What can hang from each mark
dasim: fumibep
mipi: digop fumibep kaze
benef: fumibep
doben: digop kaze
fumibep: benef doben kabi mipi
digop: benef doben

Known rows, with every way that one mark hangs from another
mipi{digop fumibep}: [ 18  -7 -47  15  -5   3  -4  16  22   7 -13  17   7   9  34  39 -38  15
  -4  -6  28]
digop{doben}: [ -6  13 -16  52  -1  10  30  30  23 -16 -13  12  -3   0  22  23  -9  15
   5  -6   4]
fumibep{benef doben}: [-19   5  31  36 -18 -13   2 -20  29 -12  -4 -28  -5  34 -67 -11  -5  25
  32 -28 -10]
digop{benef{fumibep}}: [ 24  -4 -17  67   2  23 -12  -8  -4  -4 -18 -11   0  11   7  44 -45  24
  -7 -25   6]
mipi{kaze}: [-30  -3 -13   3 -29   8  17  15  13   2 -29  46 -32  11  19  33   4  30
  -6 -30  41]
digop{benef{fumibep{mipi{kaze}}} doben}: [ 35  23 -12  55  -6  57  12   3   2 -16  11  44 -19  -4  33  22 -51  42
 -37 -11  13]
benef{fumibep{kabi mipi{kaze}}}: [-13 -10 -18  36 -28  30  20 -41   0  -4  -7  43 -25 -16   6  12 -41  33
 -14 -36  51]
mipi{digop fumibep kaze}: [ 12   5 -48 -12 -21   9  -7  25  27   7 -20  52 -11  16  48  38 -29  45
 -22 -18  54]
digop{doben{kaze}}: [ -1  39 -20  52 -26  22  21  16  22  -3  11  21 -12 -12  36  18  16   4
 -19  -3   3]
doben{digop{benef{fumibep{mipi}}} kaze}: [ 25  34 -42  55 -54  50  -2 -35   2  24  57  10  -6 -33   5   4 -17  -1
 -45 -38 -25]
mipi{fumibep{benef doben{kaze} kabi}}: [ -6  30   1  42 -27  20 -28 -73  48 -17   4 -44  18  35 -54 -41 -10  31
  22 -28  13]
digop{benef}: [-12   0 -21  37  -3  28  15  -4   5  -8 -20  -7  -3  12   7  31 -27  22
   5 -14  -6]
mipi{digop{doben} fumibep kaze}: [ 27  30 -45  12 -11  17  -3  51  40 -13  -8  53   1  15  67  23 -32  58
 -28  -4  41]
fumibep{benef doben{digop kaze} kabi}: [-37  50  -7  39 -72   7  -2 -43  50  -7  39 -45  12   1 -64 -84  25  48
  13 -55 -25]
dasim{fumibep{benef doben kabi mipi}}: [-42   8  17  46 -25  -3  24 -74   0 -31  -8 -31   1 -23 -88 -73 -36  21
  39 -22 -17]
doben{digop{benef{fumibep}} kaze}: [ 27  39 -44  63 -51  31 -28  -7  11  19  31  -5   2 -16  14   7  -3  20
 -41 -47 -13]
mipi{digop{benef} fumibep{kabi} kaze}: [  2  12 -59   7 -12  45 -10  -7  29 -20 -21  12  11  20  45  -3 -63  88
 -15 -16  37]
dasim{fumibep{doben kabi mipi}}: [-55   9  -2  44 -26  -3  44 -62   6  -9 -14 -20   0 -49 -50 -60 -31   5
  29 -10   1]
mipi{digop{benef} fumibep}: [ 30   4 -53  24   3  27 -13   7  19  -1 -10  -3  18  21  39  34 -60  36
  -9  -3   7]
dasim{fumibep}: [-29   2 -25  41 -11 -19  16   1 -15  -6 -44  12 -10 -29  -6  16  -9  -4
  13 -14  15]
fumibep{kabi}: [-43  -9 -25  40 -12   9  29 -21  16 -15 -29  -7   0  -3   1   3 -17  24
  21 -23  22]
dasim{fumibep{doben{kaze} mipi}}: [-29  31   1  34 -53   2  27 -52   1  21  14   7 -28 -51 -34 -31   4 -28
  -9  -5  -8]

Rows
[ 46  43 -22  91 -14  42 -14   7  10  -6  15   1   2  -4  39  24 -25  29
 -40 -10  -5]
digop{benef{fumibep} doben{kaze}}
[-25   7 -15  37  -4  10  -2 -45  53  -9 -23 -45  25  21 -30 -20 -33  23
  37 -17  32]
mipi{fumibep{doben kabi}}
[-51  29  -6  44 -52  10  34 -77   7   3  11 -12 -12 -57 -39 -65  -9  -2
   2 -10  -2]
dasim{fumibep{doben{kaze} kabi mipi}}
[ 11  46 -25  62 -19  49  15   9  18 -12  14   2  -1  -2  40  11  -9  25
 -27  -1 -20]
digop{benef doben{kaze}}
[-11   7   6  41  -1   9 -21 -58  45 -32 -18 -55  28  45 -66 -34 -34  39
  49 -26  14]
mipi{fumibep{benef doben kabi}}
[ 38  27 -26  15  -8  15 -18  37  32 -33  -4  43   5  41  29  10 -36  74
 -17 -18  26]
mipi{digop{doben} fumibep{benef} kaze}
[ -1   5 -42  29 -18  17  34  -7 -26  -3  -1  19  -9 -48  15  -4 -60  18
 -19   5 -24]
dasim{fumibep{mipi{digop{benef}}}}
[ 20  30   4  69 -35  23 -22 -29  21  20  17 -28  -7   5 -11   2 -22  25
 -24 -25  -1]
digop{benef{fumibep{doben{kaze}}}}
[  3  42 -56  73 -50  41 -18 -31  18   0  26 -26  17 -21   9 -27 -15  44
 -28 -52  -5]
doben{digop{benef{fumibep{kabi}}} kaze}
[ 16  30 -26  18 -42   1 -15  -9  47  30  22  -4   4   5  13   0 -14  15
 -19  -6  18]
mipi{digop fumibep{doben{kaze}}}
[ 27  30 -63  55  13  46   4  10  38 -39  -5 -22  42  12  52 -15 -76  71
  -3   8  -1]
mipi{digop{benef doben} fumibep{kabi}}
[ -4   7 -33   1 -31  24  13  34  12   1 -11  40 -22   9  47  20 -33  75
 -32 -19  15]
mipi{digop{benef} kaze}
[-10  40 -28  -8 -45   8 -21   2  64  16   3   4   5  16 -20 -23   4  32
   4 -44  31]
mipi{fumibep{doben{digop}} kaze}
[ -9  16   3  64 -48  24  15 -74  21  18  35 -10 -12 -26 -30 -28 -20   5
 -11 -27  16]
benef{fumibep{doben{kaze} kabi mipi}}
[ 41  20 -17  88  11  31  -3  21   8 -21  -8  -8  14   7  25  29 -51  37
 -13 -10  -4]
digop{benef{fumibep} doben}
[-46  26  -2  45 -48  12  19 -43  40   8   6 -29  -5  -8 -18 -37   9  24
   6 -24  13]
fumibep{doben{kaze} kabi}
[  2   3 -36   2 -20  17 -16 -14  26 -32 -18  22   4  37   6 -12 -44  84
   1 -34  44]
mipi{digop fumibep{benef kabi} kaze}
[-20  14   6  16 -17  17 -24 -49  52 -31 -24 -19   7  52 -52 -36 -26  68
  33 -38  41]
mipi{fumibep{benef doben kabi} kaze}
[-32  18  19  40 -48  27  26 -84  23  -9  39 -21 -13   0 -62 -55  -4  20
  12 -27 -17]
fumibep{benef doben{kaze} kabi mipi}
[-35  57 -32  45 -64  36   5 -37  52   4  37 -54  17 -16 -23 -77   3  52
  -1 -40 -29]
fumibep{doben{digop{benef} kaze} kabi}
[ -9  14 -39   3 -37  25  31   2 -22  -2  -4  55 -30 -41  31  -6 -50  45
 -37  -7   2]
dasim{fumibep{mipi{digop{benef} kaze}}}
[ 23  -7 -14  59  -2  41  11 -34 -14   5   8   7 -10  -7  -1  40 -57   3
 -15 -16  -2]
digop{benef{fumibep{mipi}}}
[  0  24  -8  52 -42 -18 -13   5  40  23  18 -26   9 -10 -36 -19  -5  17
   1 -48   2]
benef{fumibep{doben{digop}}}
[-21   4 -48  41 -20  25  45 -31 -21 -18  -5   2   2 -54  10 -37 -71  41
  -8   1 -18]
dasim{fumibep{kabi mipi{digop{benef}}}}
[-36   3 -14  54 -11 -12   7 -38 -14 -46 -42 -18   8 -10 -45 -32 -23  34
  33 -29   5]
dasim{fumibep{benef kabi}}
[-47  -4 -29  42 -15   9  47 -52 -17 -17 -24   9  -7 -52 -17 -24 -34  -5
  18 -10  10]
dasim{fumibep{kabi mipi}}
[-39  37 -22  32 -49 -30   4   5  25   7  -6 -25   8 -39 -49 -54  10   7
  15 -34 -14]
dasim{fumibep{doben{digop}}}
